Each row was made from one small tree. Brackets hold a mark, then the marks that hang from it, in the order of their numbers. Every link used is in the known rows. Write each row's tree.
Known rows
{K879 {K317 K163 K599} K944}: [-2.37  2.50 -2.52 -0.78  1.88  0.22  1.54 -1.69 -2.98 -3.56 -2.35 -1.42
  2.43 -2.56  1.34 -0.52 -1.60  4.05  0.45  4.10  1.01 -2.53  3.50 -3.13
  4.48 -0.81 -1.82  0.93  1.45]
{K944 {K879 K585}}: [-2.82  2.22 -2.67  0.16  3.13  0.86  4.24 -0.70  0.17 -1.92 -2.12 -2.87
  1.82 -1.10  2.11 -0.16  1.38  0.70 -0.39  2.17 -1.31  0.84  1.00 -3.08
  1.81 -0.34  1.59  0.39  2.79]
{K879 {K317 K662} K585 K944}: [-3.70  1.75 -2.05  0.23  2.34 -0.62  2.95 -1.40 -0.96 -0.63 -2.03 -2.50
  2.44 -1.00  2.30 -2.77 -1.01  2.91 -0.30  3.42 -1.71 -0.10  2.69 -3.61
  1.51  0.38 -0.38  2.74  2.66]
{K944 {K879 K317}}: [-2.97  2.24 -3.31 -0.83  2.01  0.23  3.27 -0.45 -0.43 -2.26 -2.10 -1.74
  1.92 -1.24  1.17 -0.81  0.00  2.67  0.50  2.64 -0.43 -0.78  0.90 -2.50
  1.46  0.11  1.16  1.13  0.99]
{K163 K143 {K317 K599}}: [-0.80  1.99 -1.75 -1.13  1.52  1.00  0.26 -2.05 -0.96 -4.35 -2.30 -1.74
  1.09 -2.44  1.86  0.13  0.30  2.58  0.18  2.56  1.45 -3.12 -0.33 -1.73
  3.67 -1.99  0.00 -0.10 -0.37]
{K599 {K317 {K163 K143} K662 K879}}: [-1.23  0.52 -1.91 -0.12  1.38  0.53  1.41  0.38 -1.84 -4.34 -1.71 -2.58
  2.69 -2.90  3.68 -2.16  1.39  4.44 -0.51  3.38  1.00 -1.72 -1.40 -2.60
  2.25 -1.87 -0.89  0.49  1.76]
{K662 K317}: [-2.82  1.11 -2.11  0.30  0.80  0.84  2.63 -0.43  1.26 -2.07 -2.38 -0.81
  1.64 -2.06  1.95  0.94 -0.94  2.08 -1.28  2.23 -1.01 -1.20  1.11 -2.20
  0.27 -0.69  2.20  0.01 -0.51]
{K163 K143 {K317 K879}}: [-1.63  1.85 -2.56 -0.21  1.76  0.75  1.27 -1.19 -1.26 -4.27 -2.24 -2.40
  2.37 -1.82  3.34 -1.54  1.23  2.46 -0.38  2.83  0.97 -1.27 -0.80 -1.86
  2.42 -1.40  1.04 -0.09  1.03]
{K599 {K317 {K163 K143} K662 {K879 K585}}}: [-0.92  0.77 -1.09  0.77  2.28  0.61  2.02  0.10 -2.75 -3.15 -1.86 -3.03
  3.02 -1.98  3.87 -2.74  1.64  3.70 -1.07  3.09  0.22 -0.92 -0.13 -3.51
  2.82 -0.95 -0.55  0.23  3.51]
{K662 {K317 K163 K599 K879}}: [-1.53  1.81 -1.54  0.40  0.71  2.01  1.98 -0.68 -2.91 -4.75 -2.40 -1.43
  3.01 -2.39  2.45  0.70  0.86  4.37  0.19  2.98  0.95 -2.59  0.82 -3.55
  3.03 -2.38  0.08 -0.32  0.74]
{K163 K143 {K317 K599 K662 K879}}: [-1.14  1.66 -1.20 -1.08  1.15  1.34  0.26 -1.44 -2.36 -5.61 -1.81 -2.81
  1.90 -2.03  3.39 -1.45  2.27  4.47  1.40  2.91  1.34 -2.48 -2.54 -2.43
  3.17 -3.24 -0.99  1.70  0.37]
{K317 K599 K662 {K879 K585 K944}}: [-2.71  2.24 -1.73  0.34  2.50  0.59  2.77 -1.72 -1.88 -3.32 -1.70 -3.77
  2.42 -1.93  3.64 -1.30  1.43  3.57  0.83  3.39 -1.04  0.52  0.34 -3.98
  2.79 -2.49 -1.49  2.79  3.27]
{K879 {K317 K599 K662} K585 K944}: [-2.87  2.20 -1.40 -0.17  2.20 -0.18  2.17 -1.86 -1.98 -1.62 -1.98 -2.65
  2.03 -1.30  1.99 -1.89 -0.77  3.89  0.87  3.23 -1.18 -1.05  2.48 -3.85
  2.77 -0.73 -1.47  3.00  2.34]
{K879 {K317 K599} K585 K944}: [-2.34  2.86 -2.04  0.18  2.66 -0.17  2.44 -2.01 -1.91 -1.41 -2.42 -2.23
  2.18 -1.40  1.41 -0.89 -1.43  2.64  0.31  3.01 -0.81 -0.97  3.94 -3.80
  3.65  0.06 -0.44  1.34  2.70]
{K599 {K317 {K879 K585 K944}}}: [-2.70  2.28 -2.99  1.78  3.40 -0.60  3.62 -0.32 -1.15 -1.01 -2.58 -3.58
  3.29 -1.77  3.10 -1.88 -0.66  2.18 -1.69  3.52 -1.47  1.04  2.34 -3.41
  2.36  0.45  0.82  1.00  4.15]
{K944 {K879 K317 K585}}: [-2.74  2.52 -2.43  0.07  2.87  0.30  3.95 -0.61 -1.36 -1.00 -2.40 -2.27
  2.24 -0.10  1.27 -1.33  0.34  1.76  0.11  2.33 -1.18 -0.08  2.27 -3.56
  1.83  0.84  1.42  0.77  2.89]
{K599 {K317 K163 {K879 K585}}}: [-0.59  1.76 -1.99  1.84  2.74  0.77  3.19 -0.08 -2.58 -2.09 -2.71 -3.01
  3.58 -1.98  3.01 -1.22  0.46  2.35 -1.43  3.65  0.20 -0.51  2.08 -3.07
  2.78  0.27  0.76 -1.28  3.74]
{K662 {K317 {K163 K143} K599 K879}}: [-1.21  1.43 -1.39 -0.15  0.50  1.80  1.07 -0.59 -2.94 -5.60 -2.00 -1.19
  2.72 -2.38  2.92 -0.05  1.40  4.68  0.06  2.18  1.39 -2.97 -0.04 -3.93
  3.69 -2.91 -0.15 -0.53  0.84]

Which tree is each row?
[-0.89  2.61 -2.00 -0.02  1.65  1.41  1.35 -1.65 -2.30 -4.46 -2.62 -2.90
  2.40 -2.17  2.54  0.14  1.05  3.08  0.70  3.52  1.19 -1.81 -0.34 -1.93
  3.14 -1.85  0.09  0.23  0.54] | {K163 {K317 K599 K879}}
[-1.19  1.43 -1.15 -1.04  0.69  1.10  0.94 -1.31 -2.60 -3.98 -1.85 -1.38
  1.96 -2.57  1.66 -0.54  0.13  4.75  1.36  3.66  1.29 -3.08  0.94 -2.64
  2.81 -1.66 -1.87  0.93  0.10] | {K879 {K317 K163 K599 K662}}
[-4.36  1.90 -3.08  0.80  1.49  0.25  3.28 -0.39 -0.64 -2.68 -2.26 -1.91
  3.06 -1.86  3.16 -0.85 -0.59  3.08 -1.34  2.96 -1.35  0.01  1.37 -3.53
  1.29 -1.15  1.23  1.84  1.63] | {K662 {K317 {K879 K944}}}
[-3.34  1.48 -2.26 -1.28  1.54  0.85  2.86 -0.18 -2.47 -3.59 -1.90 -1.73
  2.45 -1.29  1.70 -2.06  1.07  4.32  0.75  3.56  0.46 -1.69  0.14 -3.03
  2.01 -0.78 -0.92  2.15  1.33] | {K944 {K879 {K317 K163 K662}}}
[-2.78  1.43 -1.34 -1.01  2.21  0.70  2.62 -0.46 -3.17 -2.90 -1.74 -2.37
  2.49 -0.27  2.38 -3.60  1.78  3.81  0.24  2.64  0.06 -1.52  0.73 -4.17
  2.91 -0.56 -0.88  1.55  3.22] | {K944 {K879 {K317 {K163 K143} K662} K585}}
[-0.80  1.00 -1.07 -1.76  0.58  0.84  0.09 -1.38 -2.49 -4.75 -1.34 -1.10
  1.59 -2.54  2.01 -1.32  0.53  4.95  1.27  2.88  1.65 -3.75  0.20 -2.95
  3.40 -2.36 -2.04  0.74  0.04] | {K879 {K317 {K163 K143} K599 K662}}
[-0.93  1.06 -1.43 -1.10  0.66  1.69  0.77 -1.19 -2.33 -6.57 -1.08 -2.24
  1.97 -3.15  3.83 -0.76  2.73  4.70  1.41  2.87  1.79 -2.25 -1.98 -3.21
  3.35 -4.10 -2.17  0.72  1.00] | {K317 {K163 K143} K599 K662 K879}
[-2.90  2.47 -1.35  1.27  2.33  1.32  2.95 -1.10 -4.37 -3.54 -2.66 -2.46
  3.93 -1.36  2.99 -1.03  0.25  4.02 -0.71  3.40 -0.30 -1.20  3.12 -5.28
  4.23 -1.43 -0.57  1.10  3.68] | {K662 {K317 K163 K599 {K879 K585 K944}}}
[-3.58  1.10 -2.46 -1.42  1.29 -0.48  1.25 -1.05 -1.93 -3.65 -1.45 -1.39
  2.35 -2.18  2.62 -3.11 -0.64  4.38 -0.27  3.71  0.60 -2.24  1.37 -3.28
  3.06 -1.23 -1.97  2.30  1.51] | {K879 {K317 {K163 K143} K662} K944}
[-2.20  3.35 -1.94  0.78  3.23  0.72  2.30 -2.10 -3.68 -3.04 -2.87 -3.78
  3.36 -1.18  2.98 -1.57  0.37  2.86 -0.18  3.88 -0.04 -0.52  1.90 -3.64
  4.51 -0.92 -0.33  1.60  3.58] | {K163 {K317 K599 {K879 K585 K944}}}
[-1.46  1.16 -1.32 -0.99  0.79  1.73  1.51 -1.47 -1.13 -4.79 -1.55 -1.76
  1.38 -3.38  2.39  0.65  1.02  3.68  0.87  3.37  1.20 -2.19 -0.22 -2.31
  2.69 -2.99 -1.72  0.65 -0.07] | {K317 K163 K599 K662}
[-1.12  0.77 -1.33 -1.65  0.68  1.56  0.54 -1.42 -0.99 -5.52 -1.22 -1.71
  1.03 -3.29  2.86 -0.10  1.60  4.06  0.92  2.72  1.63 -2.78 -1.07 -2.45
  3.21 -3.54 -2.05  0.52 -0.03] | {K317 {K163 K143} K599 K662}
[-3.41  1.50 -2.64 -1.29  1.61  0.42  2.98 -0.09 -0.54 -2.53 -1.72 -2.05
  1.68 -1.05  1.57 -1.81  0.81  3.81  0.99  2.80 -0.69 -0.71 -0.48 -2.76
  0.55 -0.72  0.10  2.95  0.72] | {K944 {K879 {K317 K662}}}
[-1.43  1.20 -1.51  1.46  2.44  0.30  3.05  0.03 -0.79 -1.48 -2.01 -3.57
  2.70 -1.74  3.37 -1.84  0.98  2.99 -0.65  3.05 -1.37  0.40 -0.10 -2.83
  0.68 -0.37  0.66  1.09  2.76] | {K599 {K317 K662 {K879 K585}}}
[-3.16  2.46 -2.74  0.63  2.77 -0.66  3.26 -1.62 -1.06 -0.42 -2.44 -2.06
  2.54 -0.98  1.81 -1.85 -1.72  1.82 -0.90  3.27 -1.46  0.01  4.27 -3.38
  2.27  1.01  0.66  1.07  3.17] | {K879 K317 K585 K944}
[-1.83  2.89 -1.68 -0.40  2.62  0.72  3.06 -1.08 -2.13 -1.96 -2.35 -2.46
  1.90 -0.48  0.87 -0.54  0.71  2.88  1.29  2.20 -0.76 -1.02  1.99 -3.93
  3.18 -0.12  0.39  0.83  2.43] | {K944 {K879 {K317 K599} K585}}
[-1.33  1.46 -1.51 -0.94  0.66  0.60  1.18 -1.37 -0.59 -3.06 -1.59 -1.59
  1.12 -2.27  1.52 -0.25 -0.10  4.08  1.69  2.83  0.13 -2.16  0.26 -2.22
  1.50 -1.66 -0.91  1.71 -0.60] | {K879 {K317 K599 K662}}
[-0.83  1.80 -1.98  0.63  2.21  1.26  2.53 -1.22 -2.18 -4.20 -1.77 -2.50
  2.89 -1.92  3.81 -1.47  1.96  1.79 -0.75  2.73  0.61 -0.32  1.26 -3.40
  3.26 -1.64  0.26 -1.38  3.56] | {K317 {K163 K143} {K879 K585}}
[-2.13  2.16 -0.82 -0.82  2.38  1.50  2.75 -0.83 -4.20 -3.11 -2.17 -2.64
  2.57 -0.61  1.55 -1.76  1.53  4.56  1.42  3.13  0.32 -2.02  1.26 -4.49
  3.69 -0.93 -1.61  1.92  2.84] | {K944 {K879 {K317 K163 K599 K662} K585}}
[-1.43  1.85 -1.35 -0.40  1.22  1.58  1.13 -1.51 -2.51 -4.75 -2.20 -3.10
  2.28 -2.00  2.98 -0.82  1.71  4.52  1.25  3.53  0.90 -1.91 -1.69 -2.25
  2.34 -2.63 -0.80  1.99  0.29] | {K163 {K317 K599 K662 K879}}
[-2.16  2.19 -2.16 -0.59  2.68  0.66  2.86 -0.57 -3.04 -2.74 -2.21 -1.87
  2.60 -0.39  1.96 -2.51  1.00  2.52 -0.17  2.39  0.39 -1.55  2.24 -4.16
  3.72  0.14  0.15 -0.15  3.66] | {K944 {K879 {K317 {K163 K143}} K585}}
[-2.88  1.87 -2.13 -0.27  1.29  0.99  1.25 -0.69 -3.38 -5.39 -2.10 -1.73
  3.14 -2.43  3.25 -0.88  0.40  4.94 -0.43  2.93  0.89 -2.59  1.19 -4.63
  4.48 -2.81 -0.99  1.09  1.95] | {K662 {K317 {K163 K143} K599 {K879 K944}}}
[-3.14  1.44 -1.97  0.09  2.32  0.49  2.52 -1.18 -2.70 -4.18 -1.44 -3.23
  3.29 -1.87  4.58 -3.42  1.89  3.27 -0.62  3.56  0.01  0.30  0.68 -4.36
  3.33 -2.17 -1.65  1.77  4.29] | {K317 {K163 K143} K662 {K879 K585 K944}}
[-3.21  2.56 -3.15  1.27  2.97  0.04  3.85 -1.32 -0.77 -2.29 -2.13 -3.41
  2.93 -1.76  3.54 -1.24  0.41  1.40 -0.80  3.28 -1.36  1.67  2.18 -3.43
  2.29 -0.82  0.61  1.04  3.90] | {K317 {K879 K585 K944}}
[-4.08  1.46 -3.23 -0.14  1.58 -0.05  2.98 -1.05 -0.03 -3.66 -1.42 -3.16
  2.35 -2.70  3.92 -1.58  0.87  3.46  0.18  3.73 -0.76  0.91 -0.65 -2.85
  1.07 -2.31 -0.80  3.04  1.79] | {K317 K662 {K879 K944}}
[-2.36  1.58 -2.00 -0.04  1.30  1.06  1.93 -0.99 -1.46 -3.77 -2.19 -2.96
  2.63 -1.70  3.44 -1.87  1.45  3.33  0.00  3.75  0.25 -0.86 -1.41 -1.77
  1.16 -1.56  0.17  1.98  0.84] | {K163 {K317 K662 K879}}
[-3.61  1.70 -1.96  0.99  2.16  0.75  2.87 -0.63 -3.29 -3.20 -2.36 -1.95
  3.89 -1.05  3.82 -2.53  0.49  3.25 -1.99  2.84 -0.46 -0.87  2.65 -5.09
  3.62 -1.01  0.36  0.58  4.12] | {K662 {K317 {K163 K143} {K879 K585 K944}}}
[-4.02  2.20 -2.36  1.71  2.37  0.28  3.90 -0.69 -1.40 -1.49 -2.55 -2.48
  3.44 -0.77  3.31 -1.51 -0.29  2.48 -1.52  2.73 -2.03  0.64  2.65 -4.37
  1.76 -0.25  1.55  1.53  3.50] | {K662 {K317 {K879 K585 K944}}}
[-2.41  1.88 -1.61 -1.62  1.52  1.39  2.02 -0.69 -3.45 -4.38 -1.84 -2.00
  2.08 -1.68  1.42 -1.12  1.36  5.19  1.77  3.38  1.15 -2.77 -0.19 -3.52
  3.16 -1.71 -1.93  2.30  0.81] | {K944 {K879 {K317 K163 K599 K662}}}
